Known rows, with every step that occurs
gulum > kubu > mafon > dakigot > silek: [17,-3,4,20,11,-5,16,5,17,11,-2,-21,-14,5,4,-15,-3,12,-2,-14,-30,5,11,-3,-11,1,-3,-2,5,-20]
silek > gulum > tofip > tive > mifol: [-6,-5,-10,-3,-14,11,0,11,0,2,16,-7,-5,6,8,21,-15,-20,12,-17,8,5,6,-2,6,2,6,8,-21,-6]
mafon > dakigot > silek > gulum: [7,8,-1,21,11,-7,4,11,12,5,-13,-24,-21,-1,0,-8,-6,-5,0,-6,-6,3,15,-1,-10,6,8,-15,-2,-8]
tofip > dakigot > silek > gulum > kubu: [11,-8,-15,26,18,-22,12,9,19,-6,-7,-40,-21,0,-11,-13,-7,-6,-9,-6,-22,5,1,-5,-13,3,-4,-5,-2,-12]
tive > tofip > dakigot > silek: [8,5,-25,17,-5,0,1,6,21,-25,-10,-11,-24,-6,-12,-4,-7,-5,7,-3,2,2,2,-19,-7,-3,1,11,-7,-2]
silek > dakigot > tofip: [7,-9,-14,13,6,1,-1,9,6,-5,-2,-5,-15,0,-1,-5,2,-7,1,-2,-3,0,5,5,0,6,16,-8,-9,0]
silek > gulum > kubu: [3,-14,0,16,18,-18,14,4,5,1,4,-34,-5,-1,-7,-6,-6,-5,-9,-2,-17,3,-2,5,-8,-4,-4,-4,1,-6]
gulum > silek > dakigot: [12,-2,-11,18,10,-2,7,0,5,-4,-8,-4,-12,-9,1,-7,1,-5,-4,-3,-10,-1,0,-8,-9,6,5,-13,0,-2]
mafon > dakigot: [5,3,10,5,1,1,2,5,3,6,-3,3,-2,2,2,-6,-4,2,2,-6,-2,2,10,1,-2,-2,3,-2,0,-3]
dakigot > silek > gulum > tofip > tive > mifol: [-2,2,-19,1,-15,11,0,13,8,2,10,-13,-14,5,8,18,-14,-20,13,-16,3,7,9,-7,3,7,8,7,-21,-11]
tive > mifol > kipuni > vupi: [16,20,10,-22,-27,-3,6,-8,-9,6,4,-8,15,13,24,11,-4,-25,-11,-17,-3,17,-7,-12,-5,25,4,-10,-9,-22]
kubu > mafon > dakigot > tofip > tive: [-2,-4,2,1,-5,16,5,9,5,9,12,3,-17,8,10,4,-5,-1,12,-17,-9,0,19,0,6,2,8,1,-12,-6]
mafon > dakigot > silek > gulum > tofip: [0,5,-10,22,6,-5,-2,17,20,-4,-9,-14,-28,5,-13,-10,-6,-4,3,-14,2,0,17,3,-6,4,15,-6,-16,-8]
kubu > kadil: [13,-12,-4,-1,5,-12,0,-3,-6,12,4,-10,5,-4,-1,4,8,0,8,-1,-15,-1,5,11,6,-4,-2,5,1,5]
mifol > kipuni: [7,8,4,-10,-10,-3,3,-3,-4,-5,3,0,2,10,8,2,-5,-15,-6,-3,-4,8,-5,-3,-3,15,6,-7,-7,-10]
tofip > gulum > kubu > mafon: [5,-23,7,17,19,-12,20,2,11,1,8,-27,-6,15,-4,-9,-15,8,-4,-12,-23,5,-2,1,-11,-1,-10,-1,2,-15]
dakigot > silek > gulum: [2,6,-9,18,10,-8,2,6,10,0,-10,-26,-20,-2,-2,-4,-3,-7,-1,0,-5,2,7,-2,-9,7,5,-13,-2,-5]
silek > dakigot: [8,-7,-6,13,6,-2,1,-4,0,-4,-6,-3,-4,-6,1,-5,0,-8,3,-2,-3,-2,2,2,-2,3,8,-12,0,0]
mifol > tive > tofip: [-2,-4,-13,5,-10,12,4,-15,5,-25,15,-2,1,-9,-11,19,-18,-10,6,1,14,6,-5,-16,-1,-22,0,24,-6,4]
tofip > tive > mifol > kipuni > vupi: [10,20,6,-28,-34,4,5,-10,-11,7,10,-4,13,12,28,18,-7,-31,-3,-21,-2,16,-2,-16,1,25,5,-7,-14,-21]
silek > gulum > tofip > dakigot: [-3,-7,-14,19,6,-9,-3,14,15,-17,-5,-8,-22,5,-17,-6,-9,-10,0,-14,7,-2,5,2,-3,3,8,-5,-17,-1]
tofip > dakigot > mafon: [15,-11,-3,6,3,-11,2,5,5,0,-2,3,-12,3,-8,-14,-2,-5,2,-13,-4,6,1,-2,-5,3,-4,0,-3,-4]
gulum > tofip > tive > mifol: [-4,-2,-11,-11,-21,16,-2,8,0,2,17,7,1,7,9,21,-12,-15,13,-16,7,6,4,-5,9,0,4,16,-20,-7]
dakigot > mafon: [11,-8,3,0,3,-7,4,1,0,8,2,1,-6,1,-3,-10,1,-1,3,-9,-3,7,1,3,-4,0,-3,2,1,-4]
mafon > dakigot > tofip > tive > mifol: [5,0,-5,-10,-18,18,2,14,0,11,15,0,-2,8,19,17,-11,-14,10,-14,0,11,11,-5,7,3,7,11,-16,-9]
mafon > dakigot > tofip: [5,0,-1,5,1,4,0,16,9,4,0,-1,-14,7,0,-7,-1,2,0,-6,-1,3,13,3,0,1,11,1,-10,-4]
dakigot > silek > gulum > tofip: [-4,3,-17,19,5,-6,-3,13,19,-9,-6,-16,-27,4,-14,-5,-3,-6,2,-9,2,-1,10,2,-4,6,13,-4,-15,-6]
silek > dakigot > tofip > tive > mifol: [7,-8,-16,-4,-14,16,1,9,-3,4,14,-5,-3,2,19,18,-9,-20,12,-11,-1,8,5,-4,7,6,10,5,-16,-6]
vupi > kipuni: [2,-17,-3,-6,-10,-9,2,2,-7,-13,-3,-6,-1,4,4,-6,-2,-13,-13,-3,-2,7,-3,-7,-7,6,0,1,-2,-5]
silek > gulum > tofip: [-9,-4,-8,14,5,-5,-2,11,10,-8,1,-10,-16,4,-14,0,-6,-7,2,-10,8,-3,6,8,-1,0,12,-4,-15,0]
tive > mifol: [10,-2,0,-7,-11,6,3,4,-5,7,8,-4,12,3,15,13,-8,-7,1,-4,0,10,-5,-3,0,2,-3,6,-3,-8]
kubu > gulum > silek > dakigot > tofip: [14,-9,-16,18,18,2,3,12,9,-7,0,-2,-20,1,-1,-8,1,-2,-5,-6,-12,-6,7,0,-5,6,10,-3,-3,-3]
kubu > mafon > dakigot > silek > gulum > tofip: [3,0,-2,26,10,-3,5,14,20,0,-4,-17,-29,8,-6,-9,-8,2,4,-21,-7,-1,17,5,-8,5,13,-12,-13,-13]
tive > tofip > gulum > kubu: [-2,-20,-11,18,11,-12,16,5,16,-21,5,-30,-10,4,-21,-5,-20,-4,1,-1,-3,7,-4,-10,-11,-14,-7,21,-5,-4]

Rows
[11,-14,6,14,12,-2,15,13,12,9,9,-16,-13,11,3,-11,-3,11,-4,-14,-24,5,10,6,-5,-1,3,1,-4,-15] -> gulum > kubu > mafon > dakigot > tofip
[12,-12,-11,11,-1,-6,5,3,10,-16,1,-2,-17,-4,-15,-7,-9,-7,9,-12,7,7,-1,-9,-7,-9,-4,13,-5,0] -> tive > tofip > dakigot > mafon
[0,-22,-15,18,7,-8,16,-5,17,-24,14,-27,-4,5,-22,4,-28,-9,-2,-2,-2,12,-7,-15,-10,-20,-8,27,-6,-6] -> mifol > tive > tofip > gulum > kubu
[-17,-3,-11,4,-5,6,-3,7,6,-7,8,-3,-18,2,-9,9,-7,-15,12,-14,8,-4,12,1,7,0,10,1,-20,2] -> silek > gulum > tofip > tive
[14,-30,-14,12,19,-25,10,12,9,7,9,-35,-8,11,-14,-6,-3,-1,2,-4,-26,7,5,10,0,-4,-3,14,-7,-4] -> dakigot > tofip > gulum > kubu > kadil
[22,-10,-7,16,11,-9,9,1,5,6,-5,-2,-17,-6,-3,-15,2,-6,-1,-11,-12,6,3,-4,-13,6,2,-10,1,-6] -> gulum > silek > dakigot > mafon
[4,2,-21,28,7,-7,4,8,19,-22,-11,-29,-30,-7,-12,-1,-11,-13,4,-4,3,2,5,-13,-11,-1,4,-3,-7,-1] -> tive > tofip > dakigot > silek > gulum
[-12,-5,-8,-4,-2,13,-7,5,4,-9,16,17,-8,8,-7,6,-7,-6,13,-17,3,-13,12,5,13,-5,3,19,-12,2] -> kubu > gulum > tofip > tive
[-9,-2,-14,-7,-9,13,-3,7,3,-1,10,2,-14,4,3,8,0,-9,10,-6,1,0,9,-4,10,3,8,8,-15,2] -> dakigot > tofip > tive
[6,0,-9,16,10,-3,8,23,20,-1,-6,-10,-28,14,-7,-11,-12,1,-6,-7,-4,8,11,-12,-13,7,6,-1,-13,-8] -> mafon > dakigot > tofip > gulum > silek
[1,-1,-4,-15,-19,15,2,2,-8,8,15,0,9,2,20,22,-11,-15,11,-9,1,8,1,-8,7,2,-3,11,-8,-6] -> tofip > tive > mifol
[3,-12,4,17,12,-1,8,19,15,2,1,-13,-22,21,-3,-10,-16,5,3,-13,-5,7,13,2,-7,5,8,-6,-11,-10] -> kubu > mafon > dakigot > tofip > gulum
[6,-17,-4,18,16,-14,13,19,19,-1,2,-26,-16,17,-13,-16,-15,1,-6,-7,-13,9,8,0,-9,-1,1,8,-9,-12] -> mafon > dakigot > tofip > gulum > kubu
[1,-20,-12,14,15,-15,11,16,17,-5,4,-29,-15,16,-15,-12,-12,0,-7,-3,-13,8,0,-1,-7,0,-2,9,-9,-9] -> dakigot > tofip > gulum > kubu
[-6,-11,-14,13,-2,4,6,-6,12,-28,9,-12,-8,4,-19,11,-30,-12,7,-1,18,10,-3,-18,-7,-17,-1,21,-10,1] -> mifol > tive > tofip > gulum
[9,-16,8,22,20,-7,17,15,13,9,7,-30,-20,10,1,-10,-8,5,-5,-14,-23,5,13,10,-8,0,6,-8,-5,-15] -> silek > gulum > kubu > mafon > dakigot > tofip
[9,2,-29,16,-9,5,1,-5,21,-28,0,-10,-18,-6,-13,5,-15,-10,4,-4,4,8,0,-25,-6,-10,0,17,-8,-3] -> mifol > tive > tofip > dakigot > silek
[6,-9,-20,29,12,-2,11,5,15,-23,-9,-14,-23,-6,-13,-4,-15,-11,4,-3,3,3,0,-17,-16,-2,6,-2,-7,0] -> tive > tofip > gulum > silek > dakigot
[2,-14,-16,20,12,-6,1,15,12,-10,-6,-15,-22,11,-9,-10,-13,-9,2,-4,3,5,6,1,-5,8,14,-9,-13,-2] -> silek > dakigot > tofip > gulum
[9,-4,19,10,6,4,9,2,3,11,2,0,-4,5,9,-5,-5,9,4,-14,-11,1,10,4,-4,-1,1,-9,3,-10] -> kubu > mafon > dakigot
[7,-25,-15,24,19,-17,12,13,16,-8,0,-30,-17,11,-14,-16,-12,-6,-5,-5,-15,7,1,2,-9,3,5,1,-9,-9] -> silek > dakigot > tofip > gulum > kubu
[6,0,-25,27,3,-3,5,-1,19,-26,-2,-28,-24,-7,-14,7,-20,-18,2,-4,4,7,2,-19,-11,-7,4,3,-9,-2] -> mifol > tive > tofip > dakigot > silek > gulum
[11,11,-3,11,0,0,1,8,13,6,-11,-5,-14,1,2,-11,0,3,2,-6,-8,3,14,-6,-6,4,5,-2,-1,-9] -> mafon > dakigot > silek
[7,-17,8,11,13,-7,18,-4,5,7,11,-19,0,5,3,-6,-3,11,-5,-11,-27,2,-4,4,-6,-4,-10,0,6,-13] -> gulum > kubu > mafon
[8,-6,-2,20,15,-1,13,20,20,3,-2,-13,-29,17,-2,-10,-14,7,-4,-13,-13,8,11,-10,-15,8,4,-7,-9,-13] -> kubu > mafon > dakigot > tofip > gulum > silek
[-15,-1,-13,-5,-13,12,-6,4,5,-7,10,12,-12,4,-7,7,-4,-9,14,-13,8,-5,9,-2,11,-2,7,12,-19,2] -> gulum > tofip > tive
[10,-13,1,25,21,-13,20,2,13,6,3,-41,-16,4,1,-8,-5,6,-6,-11,-31,3,2,2,-13,3,-5,-11,5,-17] -> dakigot > silek > gulum > kubu > mafon
[5,4,-25,15,-3,-4,-6,14,24,-15,-11,0,-26,7,-14,-12,-2,-2,3,-11,-2,0,7,-8,-3,7,7,4,-15,-7] -> gulum > tofip > dakigot > silek
[-2,-2,-15,17,6,-1,10,8,18,-21,-3,-14,-22,1,-16,0,-17,-4,1,-1,7,6,-1,-22,-15,-6,-2,11,-7,0] -> tive > tofip > gulum > silek
[8,-13,-9,17,7,-15,1,14,13,-7,-2,-6,-26,6,-19,-15,-8,-10,3,-21,2,5,6,4,-6,3,5,-4,-15,-5] -> silek > gulum > tofip > dakigot > mafon
[-9,5,-13,13,-5,6,-2,14,15,-2,0,-7,-29,4,-7,1,-8,-13,14,-18,2,-2,22,-3,2,3,14,0,-21,-5] -> mafon > dakigot > silek > gulum > tofip > tive
[24,-15,-3,17,20,-8,8,2,3,2,0,3,-14,-2,-2,-17,0,-3,-1,-14,-16,-2,4,1,-11,2,-1,-3,7,-6] -> kubu > gulum > silek > dakigot > mafon
[7,-19,9,25,15,-4,22,6,17,-7,7,-25,-13,8,-9,-9,-22,7,5,-15,-13,7,7,-4,-13,-14,-5,10,-1,-13] -> tive > tofip > gulum > kubu > mafon > dakigot
[-7,-9,-10,14,3,-1,6,6,13,-24,-1,-13,-13,4,-17,2,-20,-7,9,0,16,5,0,-11,-7,-10,0,14,-8,3] -> tive > tofip > gulum
[2,5,-5,-12,-23,7,3,6,-4,-3,18,-7,-3,15,16,22,-19,-34,5,-19,3,13,0,-5,2,16,12,0,-26,-16] -> silek > gulum > tofip > tive > mifol > kipuni
[-13,4,-20,8,-6,5,-3,10,14,-6,2,-9,-28,2,-8,4,-6,-14,13,-14,3,-3,15,-4,4,5,12,1,-20,-2] -> dakigot > silek > gulum > tofip > tive
[18,-14,-2,12,8,-9,4,-2,-1,4,-3,0,-9,-4,-2,-14,2,-8,5,-10,-7,4,2,5,-6,3,5,-9,1,-4] -> silek > dakigot > mafon
[13,-17,-6,10,10,-9,-3,12,11,-9,4,12,-17,12,-18,-17,-6,-2,4,-24,-2,-3,6,7,-1,-2,-2,12,-7,-5] -> kubu > gulum > tofip > dakigot > mafon
[17,-23,-5,4,13,-23,10,-2,-1,12,10,-25,8,-3,-5,-2,7,2,1,-2,-30,1,1,11,3,-8,-10,13,4,-3] -> gulum > kubu > kadil
